Every row comes from one small tree of marks. The marks that hang from a mark follow it in brackets, in the order of their numbers. Every link used is in the known rows. Which tree was each row made from?
Known rows:
Z943[Z202 Z939]: 8, -6, -6, 7, 5, -12, 1, -6, -9, 3, 12, -11, -4, 2, 19, 4, -2, -20, -14, 8, -6, -7, 1, 3, -4
Z202[Z718[Z275] Z737[Z939] Z943]: -8, -2, -2, -11, -20, 0, 7, -1, 9, 10, 7, 0, -10, 13, 1, -6, 9, -18, 3, -4, -14, 17, 6, 1, -17
Z875[Z202[Z943]]: 3, -3, -12, 6, -5, 0, 1, 7, 1, -5, -4, -2, -1, -2, 7, -2, 8, -8, -2, -3, 1, 6, 6, 4, 2
Z275[Z718 Z754[Z243[Z102]] Z875[Z202[Z943]]]: 2, 7, 2, 13, -3, -2, 9, 2, 1, 3, -9, 13, -6, 14, 14, 9, -3, -6, -12, 18, -10, 21, 12, -3, 39
Z275[Z718 Z754[Z243[Z102]] Z875[Z202[Z737]]]: 4, 9, 7, 18, -1, -1, 12, -7, 7, 0, -8, 14, -3, 12, 12, 6, -3, -5, -10, 20, -10, 19, 4, -1, 40
Z737[Z202 Z939[Z943]]: -4, 9, -10, -7, -15, -1, 4, 6, 15, 4, 8, 3, -7, -1, 16, 6, 5, -7, -16, 0, -7, 7, 16, -2, -11
Z943[Z202]: 3, -5, -4, 3, 0, -5, -1, -4, -3, -1, 10, -7, -2, 1, 9, 0, -4, -10, -8, 4, -2, -2, 2, 4, -2
Z275[Z718 Z754[Z243]]: -2, 3, 10, 6, -1, -1, 8, -4, 1, 3, 1, 13, -7, 4, 2, 18, -11, -6, -2, 11, -7, 9, 3, -7, 24
Z718[Z275[Z875[Z202]]]: -8, 1, -2, 2, 0, 6, 0, 2, -6, -1, -8, 7, -3, 13, -4, -3, 1, 6, -7, 0, -3, 12, -4, -2, 12
Z737[Z939[Z943[Z202[Z718 Z875]]]]: 2, 5, -7, -7, -9, -8, 1, 6, 5, 10, 3, -4, -7, 4, 15, -5, 4, -20, -9, 3, -8, 3, 11, 4, -8
Z718[Z275[Z754[Z243] Z875[Z202]]]: -13, 3, 0, 8, 0, 8, 8, 3, -7, 1, -9, 13, -7, 11, -3, 5, 1, -2, -7, 5, -6, 15, -1, -4, 26
Z275[Z754[Z243[Z102]] Z875[Z202[Z718 Z737]]]: 1, 7, 1, 15, -3, -1, 12, -1, 8, -1, -11, 11, -3, 6, 11, -10, 5, -14, -6, 15, -9, 17, 7, 5, 31
Z718[Z275[Z754[Z243] Z875[Z202[Z737 Z943[Z939]]]]]: -10, 4, -2, 9, -3, 5, 14, -2, -6, 5, -7, 9, -9, 13, 4, 7, 8, -10, -7, 6, -11, 16, -1, -3, 21
Z939[Z943[Z202]]: 4, 2, -8, 0, 2, -6, -4, 4, 2, 4, 4, -3, -7, -2, 8, -3, 4, -6, -7, 3, -3, -3, 11, 0, 1
Z718[Z275[Z754[Z243] Z875[Z202[Z943[Z939]]]]]: -11, 3, -4, 8, -1, 4, 10, 4, -10, 5, -8, 10, -10, 13, 4, 8, 5, -10, -9, 6, -10, 15, 2, -5, 23
Z939[Z943[Z202[Z737 Z875]]]: 3, 5, -6, -1, -1, -6, -1, -5, 8, 8, 0, -7, -2, -1, 11, -7, 9, -14, -3, 4, -3, 1, 0, 7, 0
Z939[Z943[Z202[Z718[Z275[Z754[Z243]]] Z737]]]: -4, 2, -3, 1, -3, -3, 2, 0, 7, 6, 4, 4, -12, 2, 4, -5, 5, -17, -2, 7, -10, 6, 10, 0, 7
Z943[Z202[Z737 Z875]]: 3, -1, -2, 2, -4, -6, 3, -15, 3, 4, 6, -12, 2, 2, 12, -6, 2, -20, -3, 4, -2, 3, -11, 13, -3
Z943[Z202[Z718 Z737 Z875] Z939]: 8, -3, -3, 1, -4, -17, 2, -15, 0, 7, 7, -14, 0, 6, 22, -13, 2, -37, -5, 7, -7, 2, -9, 14, -7
Z243[Z102 Z754]: 6, -9, -9, 11, 14, -4, -5, 16, 8, -2, 3, -9, 3, 4, 4, 0, 1, -3, -5, 11, -14, -1, 0, 8, 10
Z196[Z243[Z754]]: 1, -8, -5, 9, 2, 1, 2, 12, 6, -4, 0, -9, 0, 0, 3, -9, 8, -5, 4, 10, -13, 3, -2, -7, 5
Z737[Z202 Z939]: -5, 4, -6, -5, -17, 0, 6, 0, 11, 0, 11, 0, -3, 1, 16, 8, -1, -9, -16, 0, -6, 8, 9, 1, -13
Z196[Z243 Z275[Z718 Z754 Z875[Z202[Z943[Z939]]]]]: 8, -2, -3, 10, 2, 3, 11, 6, -5, -1, -3, 1, -7, 20, 16, -3, 13, -12, -5, 20, -20, 23, 7, -24, 21
Z943[Z202[Z718[Z275[Z754[Z243]]] Z737] Z939]: 0, -7, -1, 7, -1, -9, 7, -11, -3, 5, 13, -3, -10, 7, 14, 0, 0, -32, -8, 10, -13, 4, -1, 3, 1
Z875[Z202[Z718[Z275[Z754]] Z737[Z939] Z943]]: -2, -2, -9, 4, -13, 1, 10, 5, 8, -1, 2, 4, -9, 5, 8, -4, 10, -21, -3, -5, -11, 17, 5, 4, -2
Z196[Z243[Z102] Z275]: 3, -10, -4, 6, 11, 9, -2, 14, 2, -4, 3, -8, 3, 14, 1, -12, 19, -7, 3, 19, -14, 7, 3, -16, 2

Write each row's tree:
-2, -4, -1, 3, -2, -12, 6, -13, -3, 9, 6, -7, -6, 10, 16, -4, 1, -40, -5, 9, -11, 6, -10, 10, 3 : Z943[Z202[Z718[Z275[Z754[Z243]]] Z737 Z875] Z939]
2, 9, -1, 0, -7, 1, 11, -4, 13, 6, 4, 1, -5, 0, 7, 1, 12, -5, -2, 2, -8, 2, 6, 0, -8 : Z202[Z737[Z939[Z943]]]
6, -2, -4, 8, -7, -3, 2, -2, 11, -9, -3, 1, 1, -3, 5, -16, 5, -12, 3, -1, -1, 7, -1, 9, 1 : Z875[Z202[Z718 Z737]]
3, 15, 6, 12, -9, -1, 18, -6, 8, 5, -9, 16, -10, 10, 14, 9, 0, -6, -11, 17, -11, 20, 11, -6, 34 : Z275[Z718 Z754[Z243] Z875[Z202[Z737[Z939[Z943]]]]]
3, -1, -2, -4, -13, -10, 4, -12, 7, 6, 8, -11, -1, 6, 17, -13, 1, -30, -4, 4, -7, 8, -3, 14, -11 : Z943[Z202[Z718 Z737[Z939] Z875]]
8, -15, -3, 10, 14, 3, -4, 17, 6, -5, 5, -11, 1, 19, 2, -5, 9, -6, 1, 26, -23, 11, 1, -16, 11 : Z196[Z243[Z102 Z754] Z275[Z718]]
7, 10, 2, 8, -11, -2, 18, -7, 5, 4, -2, 11, -9, 12, 19, 9, -1, -5, -13, 6, -13, 25, 7, -4, 24 : Z275[Z718 Z754 Z875[Z202[Z737[Z939] Z943]]]
-4, 0, -10, -13, -19, -11, -3, -3, 7, 7, 1, -8, -1, 5, 21, -8, 2, -29, -5, -2, -4, 15, 3, 9, -11 : Z737[Z202[Z718 Z875 Z943[Z939]]]
-13, 8, -8, -14, -18, -3, 1, 8, 15, 9, 3, 6, -9, 7, 15, -2, 2, -23, -12, -4, -12, 18, 7, 3, -6 : Z737[Z202[Z718[Z275[Z754]] Z875] Z939[Z943]]
-4, -4, 0, -2, -5, -6, 1, -11, 3, 5, 7, -4, -5, 8, 8, -10, -2, -27, -2, 0, -9, 12, -11, 11, 0 : Z943[Z202[Z718[Z275[Z754]] Z737 Z875]]
-5, 0, 2, 1, -12, -3, 11, -10, 3, 6, 10, 2, -11, 12, 10, -4, -2, -23, -9, 9, -14, 14, 6, 2, 3 : Z943[Z202[Z718[Z275[Z754[Z243] Z875]] Z737[Z939]]]
1, 7, -8, -4, -5, -6, 4, 4, 4, 10, 4, -5, -6, 3, 15, 1, 6, -16, -11, 3, -7, 0, 9, 3, -7 : Z737[Z939[Z943[Z202[Z875]]]]
-1, 4, -3, -2, -3, -5, 2, -2, 6, 7, 3, 5, -12, 6, 8, -10, 5, -11, -6, 3, -12, 10, 9, -1, 8 : Z939[Z943[Z202[Z718[Z275[Z754 Z875]] Z737]]]
0, 14, 0, 10, -11, -1, 18, 0, 8, 4, -12, 13, -9, 4, 13, -7, 8, -16, -6, 11, -10, 18, 15, 0, 25 : Z275[Z754[Z243] Z875[Z202[Z718 Z737[Z939[Z943]]]]]
7, 9, 3, 10, -8, -3, 13, -9, 4, 2, -5, 12, -8, 11, 15, 6, -2, -3, -9, 6, -11, 24, 4, -4, 28 : Z275[Z718 Z754 Z875[Z202[Z737 Z943]]]
1, 4, 0, 11, 1, 8, 15, -1, -3, -2, -9, 5, -4, 12, 3, -2, 12, -9, -1, 16, -9, 18, 7, -9, 21 : Z196[Z275[Z754[Z243] Z875[Z202[Z737]]]]
-11, 3, -2, 10, -1, 8, 10, 2, 0, 3, -7, 11, -7, 14, 0, 4, 8, -6, -7, 7, -11, 18, 1, -1, 25 : Z718[Z275[Z754[Z243[Z102]] Z875[Z202[Z737 Z943]]]]
-8, 6, -11, -12, -24, -3, 6, 0, 10, 8, 4, -6, -2, 5, 21, 6, 4, -21, -12, -3, -5, 16, 6, 6, -16 : Z737[Z202[Z875 Z943] Z939]
-7, -1, 0, -2, -12, -4, 8, -9, 4, 8, 8, -4, -7, 10, 10, -4, 0, -34, -4, 6, -11, 12, -5, 10, -1 : Z943[Z202[Z718[Z275[Z754[Z243]]] Z737[Z939] Z875]]
-10, 3, -2, -12, -19, -2, 11, -3, 8, 15, 0, 0, -9, 14, 8, -6, 10, -31, 5, -6, -15, 24, -5, 7, -8 : Z202[Z718[Z275[Z754]] Z737[Z939] Z875 Z943]
3, 8, 2, 11, -7, -5, 14, -3, -5, 5, -10, 12, -9, 13, 17, 12, -4, -11, -11, 15, -10, 19, 10, -6, 35 : Z275[Z718 Z754[Z243] Z875[Z202[Z943[Z939]]]]
-7, -4, 0, -1, -6, -4, 0, -3, -6, 4, 5, 3, -10, 11, 5, -6, -7, -18, -8, 8, -8, 11, 6, 1, 10 : Z943[Z202[Z718[Z275[Z754[Z243] Z875]]]]
4, 6, -5, 1, -17, -3, 10, -3, 6, 3, -8, 1, -4, 10, 13, -15, 8, -10, -5, 3, -6, 19, 10, 4, 3 : Z275[Z875[Z202[Z718 Z737[Z939] Z943]]]
-2, 7, -4, -7, -17, -2, 13, -9, 8, 14, -2, -9, 0, 7, 13, 0, 15, -22, 3, -2, -6, 13, -4, 10, -12 : Z202[Z737[Z939] Z875 Z943]
5, 7, -8, 10, -2, -4, 13, 2, -6, 3, -8, 6, -7, 5, 20, 2, 6, -10, -12, 3, -9, 15, 7, -2, 22 : Z275[Z754 Z875[Z202[Z943[Z939]]]]
-13, -1, -3, -13, -15, -2, -8, -2, 9, 1, 0, 0, 0, 7, 5, -10, -5, -16, -4, -4, -2, 16, -7, 8, -6 : Z737[Z202[Z718[Z275] Z875]]
-12, 1, -4, 8, 1, 7, 6, 8, -5, 3, -8, 11, -7, 14, 0, 5, 5, -5, -9, 7, -10, 17, 3, -2, 26 : Z718[Z275[Z754[Z243[Z102]] Z875[Z202[Z943]]]]
-16, 4, -7, -12, -29, 1, 10, 3, 8, 9, 6, 8, -13, 13, 14, 4, 0, -20, -14, 2, -14, 26, 19, -3, -5 : Z737[Z202[Z718[Z275[Z754[Z243] Z875]] Z943] Z939]
-8, 3, -10, -10, -18, -3, -1, -3, 8, 5, 0, -6, 2, 2, 14, 0, 3, -15, -5, -4, 0, 15, 0, 8, -7 : Z737[Z202[Z875 Z943]]
0, -6, -5, -1, 3, -14, -2, -4, -9, 8, 8, -8, -6, 10, 18, -4, -4, -35, -10, 3, -11, 4, -9, 8, 2 : Z943[Z202[Z718[Z275[Z754]] Z875] Z939]
4, 9, 11, 2, -2, -3, 8, -8, -2, 6, -3, 14, -7, 13, 9, 9, -12, 5, -9, 8, -10, 18, 3, -8, 28 : Z275[Z718 Z754 Z875]
-5, 2, -11, -8, -14, -7, 0, -4, 4, 7, 1, -8, 1, 4, 21, 2, 4, -21, -8, -2, -3, 11, -1, 7, -8 : Z737[Z202[Z875 Z943[Z939]]]
-2, 4, -3, -5, -12, -2, 7, -11, 7, 11, -6, -9, 3, 5, 7, -5, 13, -17, 9, -3, -2, 12, -9, 11, -6 : Z202[Z737 Z875 Z943]
-15, 0, -8, -10, -18, -6, 1, 0, 4, 9, 0, -1, -6, 9, 15, 0, 1, -32, -5, 0, -8, 20, 1, 5, -1 : Z737[Z202[Z718[Z275[Z754[Z243]]] Z875 Z943[Z939]]]
